In the rows, zero is written as 128.
Known rows, with every step that occurs:
dilad/notu/beruf/dutefil/dezez: [138  99 101 104 111 108 122 106 102 113 196  82 167 108 107]
kileg/notu/beruf/dutefil: [113 118 123 116 155  72 105 137 130 164 176 118 183 167 145]
beruf/dutefil/dezez/notu: [135 134  79 155 118  99 203 155  91 111  81 135 153  26 137]
tariget/dezez/notu/beruf/dutefil: [126 130  69 153 101 124 167 110 137 149 100 174 121 120 100]
duzu/kileg/tariget/dezez: [134 150 141 147 162 161 142 158 160  94 135 163 105 102 166]
dutefil/dezez/notu: [134 134 109 127 135 112 187 134  76 108  46 168 141 104 129]
tariget/dezez: [124 122  98 167 152 167 155 128 161 129 114 198  98 126 148]
beruf/notu/duzu: [106 100 152 122  93 119  42 133 130 140 163  66  87 164  99]
dezez/notu/duzu/kileg: [126 139 172 111 103 140 104  99 128 151 101  87 115 156  99]
dutefil/dezez: [135 122 120 128 166 126 168 160  87  97  93 159 143  94 166]
dilad/notu: [131 102 117 126 133 155 107  81 138 118 167 117 128 144 114]
duzu/kileg/notu/beruf/dutefil: [138 132 173 106 146  95 102 153 140 147 183  85 164 155 160]
tariget/dezez/notu/duzu/kileg: [122 133 145 145 100 161 141 106 161 145 100 149  92 150 103]
tariget/dezez/notu: [123 132  85 166 121 151 174 103 150 140  67 207  98 137 111]
dezez/notu: [128 141  97 139 129 129 146  95 115 146  59 161 124 138 109]
dilad/beruf/notu: [130 107  96 131  85 135  59 102 142 155 156  80 104 141 118]

Rows:
[136 124  92 110 138  91 140 159  82 125 153 105 174  80 146]  notu/beruf/dutefil/dezez
[120 106 184 113  85 124  38 145 139 132 176  40  81 163 107]  beruf/notu/duzu/kileg
[128 145 125 137 110 104 179 165 102  96 110 100 149  24 132]  beruf/dutefil/dezez/notu/duzu/kileg/tariget
[136 156 134 126 137 138 137 136 142 109 122 154 118 131 132]  duzu/kileg/tariget/dezez/notu/beruf
[137 131 108 100 128  94 165 129  60 120  68 151 159 131 117]  dutefil/dezez/notu/beruf
[126 130  85 139 115 137 151  98 135 150  90 190 113 163  99]  tariget/dezez/notu/beruf
[134 157 134 146 141 152 154 140 155 101 104 168 105 109 141]  duzu/kileg/tariget/dezez/notu
[100 145 101 153 138 149 144 114 152 115  95 193 106 124 107]  kileg/tariget/dezez/notu/duzu
[141 130 177 102 144  85 127 170 118 129 170  89 174 138 166]  duzu/kileg/notu/beruf/dutefil/dezez
[114 137 187 122 140 166  90 142 162 117 168 103 106 131 139]  notu/duzu/kileg/tariget/dezez
[133 100 115  94 126 133  79  74 121 132 195  94 149 178 101]  dilad/notu/beruf
[128 127 205 107 135 159  69 134 145 139 170  61 115 147 143]  notu/duzu/kileg
[135 132 188 120 164 120 110 146 153 138 150 116 140 170 171]  duzu/kileg/notu
